Every row comes from one small tree of marks. The marks that hang from a mark follow it in brackets, in alphabetical order. Every link used is in the known rows. Which tree was each row made from?
In the rows, 128 means zero.
Known rows:
letub{lanu}: [113 106 174 130 136  97  83  96 138  81 107 186 139 150 150 182 109 184
 153 163 138 127 123 140 134 183 157 156]
kezak{lanu}: [119 117 171 108 130 125 131 109 124  80 139 121 116 158 142 173 133 150
 134 127 111 120 138 138 150 150 130 119]
lanu{kezak{gimu lunud} letub sifid}: [104 170 102 177  92 160 160 156 107 191 166  88 146 101 133  48 140  84
  92  90 150  93 115 105  94 116  67 110]
lunud{nipuzev}: [146 121 110 119 172  47 130 110 162 103 107 180 114 159 148 192 133 134
 129 142 143 156 142 114 150 141 137 130]
kezak{gimu lanu{sifid} lunud{nipuzev{nogeb}}}: [174 164 163  98 124 140 175 133  72 156 118  66 148 150 101 105 145 119
 125 170  66 135 154 117 125  82  88  89]
letub{lanu{kezak{gimu lunud{nipuzev}} sifid}}: [138 173 132 170 131 127 109 106  89 170  97 155 140 137 140 106 112 149
 116 163 129 124 118 125  85 145 117 146]
fimi{modob{gimu{kezak}}}: [132  92 164 117 173 142  88 127 138  47 160 136 156 129 101  94 119 130
 150 132 115 147 130 108 167 161 177 126]
kezak{gimu lanu{letub sifid} lunud}: [132 139 172 102  90 181 174 141  74 160 163  42 170 130 108  87 139 116
 125 144  94  99 129 117 124  94  65 103]
lanu{kezak{gimu lunud{nipuzev{nogeb}}} letub sifid}: [136 183  77 170 107 121 161 156 106 198 140  99 137 118 120  56 152  76
  93  94 147 119 130 104  82 105  65 100]
zenam{zenur}: [118  94 119 130 146  74 141 124 155  84 116 168 115 136 162 172 151 133
 140 124 128 119 140 116 145 153 153 140]
zenur{kofud{lunud} zenam{nepu}}: [ 93 106  90 102 109 160 114 158 224 117 113 169  95  50 125 152  84 123
 145 107 154 178 103 167 199 119 236 143]
zenam{nepu zenur{kofud{lunud}}}: [137  83  68 110 124  90 148 138 176 108  86 192 104  85 159 175 142  95
 165 112 115 163 136 153 126 123 182 140]
kofud{lunud{nipuzev{nogeb}}}: [142 110 120 101 148  58 119 147 171 127  70 154 112 135 125 216 131 133
 130 137 157 159 170 132 170 122 158 130]
zenam{nepu zenur{kofud}}: [139  92  70 120 131  84 152 123 172  83 111 202 106  95 167 151 151  95
 167 108 100 161 126 147 114 136 172 130]
fazitak{letub{lanu}}: [ 86  75 188 111 132  87  58  90 161  83 135 145 120 129 126 160 105 209
 156 186 135  94 144 142 130 140 125 133]
letub{lanu{kezak{lunud} sifid}}: [112 163 139 181 112 138 101 106 106 143  92 157 139 135 153 119 115 152
 113 129 146 118 118 149  74 174 131 160]
fazitak{letub}: [ 76  75 173 109 135  91  94 113 184  83 163 121 108 116 129 147 120 176
 139 156 131  91 154 131 152 119 115 108]
gimu{kezak{lanu{letub sifid} lunud{nipuzev{nogeb}}}}: [200 105 129 105 139 141 116 121 145 113 129  80 122 135  96 123 156 104
 126 110 110 126 151 154  93 112  94 113]
fimi{modob{gimu{kezak{lanu{letub sifid} lunud}}}}: [141 107 154 112 142 169 107 130 103  81 156  86 174 136  85  71 131 113
 138 114 116 141 128 118 127 148 139 129]
zenur{kofud{lunud}}: [101 106 135 119 134 130 123 156 200  95 117 165 121  91 141 160 103 134
 115 125 147 128 117 139 194 132 181 148]
gita{fimi{modob{gimu{kezak{lanu lunud}}}}}: [153 112 182  88 156 143 100 140 119  47 136  88 151 173  83  84 125 133
 153 174  82 171 100 134 179 173 161 165]
letub{lanu{kezak{gimu} sifid}}: [ 99 166 148 194 122 142  92 106 105 143 119 164 133 126 144 101 115 157
 125 146 140 105 110 120  96 180 127 142]
modob{gimu{kezak{lanu{letub sifid} lunud{nipuzev{nogeb}}}}}: [181 115 147  85 154 163 123 147 121 109 160 103 136 135  81  76 133  94
 132 140 105 120 152 118 134 148 120 108]
sifid{lanu{kezak{gimu lunud} letub}}: [ 93 110 129 136 128 173 130 125  69 158 179 120 138 136 132 130 112 142
 137 122 138 103  98  97 140 102 122 143]
fazitak{letub{lanu{kezak{lunud{nipuzev}} sifid}}}: [107 125 138 147 129  93  74  91 135 146 106 134 114 133 127 121 113 181
 122 165 145 102 143 147  75 124 100 137]

Which tree is each row?
[115 140 159 154 138 124  84 107 107 120 130 175 121 133 149 125 102 172
 136 162 125 109 112 122 133 159 143 133] -> letub{lanu{kezak{gimu}}}
[192 140 172  60 142 123 166 135  74 133 130  78 138 157 104 127 131 134
 138 188  51 138 154 119 162  61 104  81] -> kezak{gimu lanu lunud{nipuzev{nogeb}}}
[117 167 155 176 116 154 108 114  90 157 113 144 146 125 142  93 110 154
 118 155 125 108 113 130  93 153 123 144] -> letub{lanu{kezak{gimu lunud} sifid}}
[132 179  74 171 112 127 163 147 105 207 144 103 138 120 130  63 143  79
  88 100 154 114 119 100  84 105  62 113] -> lanu{kezak{gimu lunud{nipuzev}} letub sifid}
[115 116 107 131 145 147 133 118  69 170 161 131 133 150 129 144 114 140
 135 129 143 120 100  90 133  93 117 143] -> sifid{lanu{kezak{gimu lunud{nipuzev}} letub}}
[148 102 166 141 146 173  97 106 163  79 153 106 107 121 118 132 144 130
 130 111 112 100 137 150 119 160 126 121] -> gimu{kezak{lanu{sifid}}}
[159 143 112 104 111 111 166 117  96 157 102  81 150 171 121 150 150 111
 111 115 134 142 138 138  84 111  72 133] -> kezak{lanu{letub sifid} lunud{nipuzev}}
[ 96 121 153 141 145 184 128 118  69 147 165 131 130 134 141 137 102 157
 136 142 113 104 105 101 152 106 149 143] -> sifid{lanu{kezak{gimu lunud}}}
[125 119  63  92 123 119 115 158 225 122  88 179  84  67 113 160  97 115
 147 111 152 203 117 164 190 106 234 132] -> zenur{kofud{lunud{nipuzev{nogeb}}} zenam{nepu}}
[121 113  62  94 127 126 118 149 223 132  93 184  87  69 123 169  87 120
 142 116 159 198 106 160 190 108 231 145] -> zenur{kofud{lunud{nipuzev}} zenam{nepu}}
[ 84 183 124 207 121 156 141 136 124 160 158 129 117 103 146  66 136 107
  97 105 138  95 121 101 115 153 108 108] -> lanu{kezak{gimu} sifid}
[138  99  80 116 158  71 139 144 180 107  80 187 104 119 151 180 131 124
 125 130 142 139 126 123 163 123 178 159] -> zenam{zenur{kofud{lunud{nipuzev}}}}
[164  93  48 102 134  55 148 140 176 112  64 200  95  98 146 180 154  87
 166 113 112 184 149 153 119 113 181 130] -> zenam{nepu zenur{kofud{lunud{nipuzev{nogeb}}}}}
[120 113 173  92 118 142 143 128 100 114 185  87 136 141 116 126 136 137
 144 147 103  99 123 102 167 114  88  92] -> kezak{gimu lanu{letub}}
[ 70 106 108 161 133 142 108 107 104 130 164 155 118 149 146 167 123 147
 136  87 176 110  98 106 123 149 137 157] -> sifid{lanu{kezak letub}}
[ 99 132 139 142  97 133 140 114 123 116 140  96 136 151 129 144 157 123
 124  89 151 112 128 131 101 167  87 127] -> kezak{lanu{letub sifid}}
[215  94 155  80 166 136 108 118 146  84 128 100 105 140 105 148 138 127
 135 139  78 133 158 160 134  97 129 107] -> gimu{kezak{lanu lunud{nipuzev{nogeb}}}}
[173 155 139  92 109 130 175 142  74 168 131  54 158 152  91  99 155 105
 126 149  92 132 146 113 112  79  60  90] -> kezak{gimu lanu{letub sifid} lunud{nipuzev{nogeb}}}
[140 173 118 175 123 103 101 108 106 146  70 165 131 149 140 124 126 146
 114 131 145 138 133 147  65 165 130 148] -> letub{lanu{kezak{lunud{nipuzev{nogeb}}} sifid}}
[129 144 170 118 101 163 163 121  98 126 117  76 151 146 134 136 138 131
 115 124 102 119 142 151 108 129 105 128] -> kezak{lanu{sifid} lunud}
[124 139 115 130 113 140 150 157 110 162 179 103 133 109 138  75 123 100
 106 111 130  99 117 107 140  90  87 100] -> lanu{kezak{gimu lunud} letub}
[126 173  54 179 108 104 154 138 126 189 118 119 130 132 144  96 149  80
  81  66 182 129 124 124  61 132  73 131] -> lanu{kezak{lunud{nipuzev}} letub sifid}
[167 148 116 103 104 102 164 129  98 146  97  77 146 170 108 141 161 106
 117 108 125 146 153 142  83 111  76 115] -> kezak{lanu{letub sifid} lunud{nipuzev{nogeb}}}
[125 133 146 114  86 152 164 128  99 138 129  63 159 147 125 130 146 116
 115 102 127 115 134 146  95 126  78 129] -> kezak{lanu{letub sifid} lunud}
[ 75 111 123 155 137 159 114 115  87 144 185 140 125 137 135 140 118 148
 143 113 154 100  94  87 143 128 128 141] -> sifid{lanu{kezak{gimu} letub}}
[109 127  91 103 137 125 108 168 229 114  96 165  89  82 109 156  86 142
 117 119 170 171 107 143 223 114 234 144] -> zenur{kofud{lunud{nipuzev{nogeb}}} zenam}
[107 184 132 185 112 174 158 148 105 177 150 102 136 100 144  54 129 101
  90 116 119  98 126 113 109 120 101 110] -> lanu{kezak{gimu lunud} sifid}
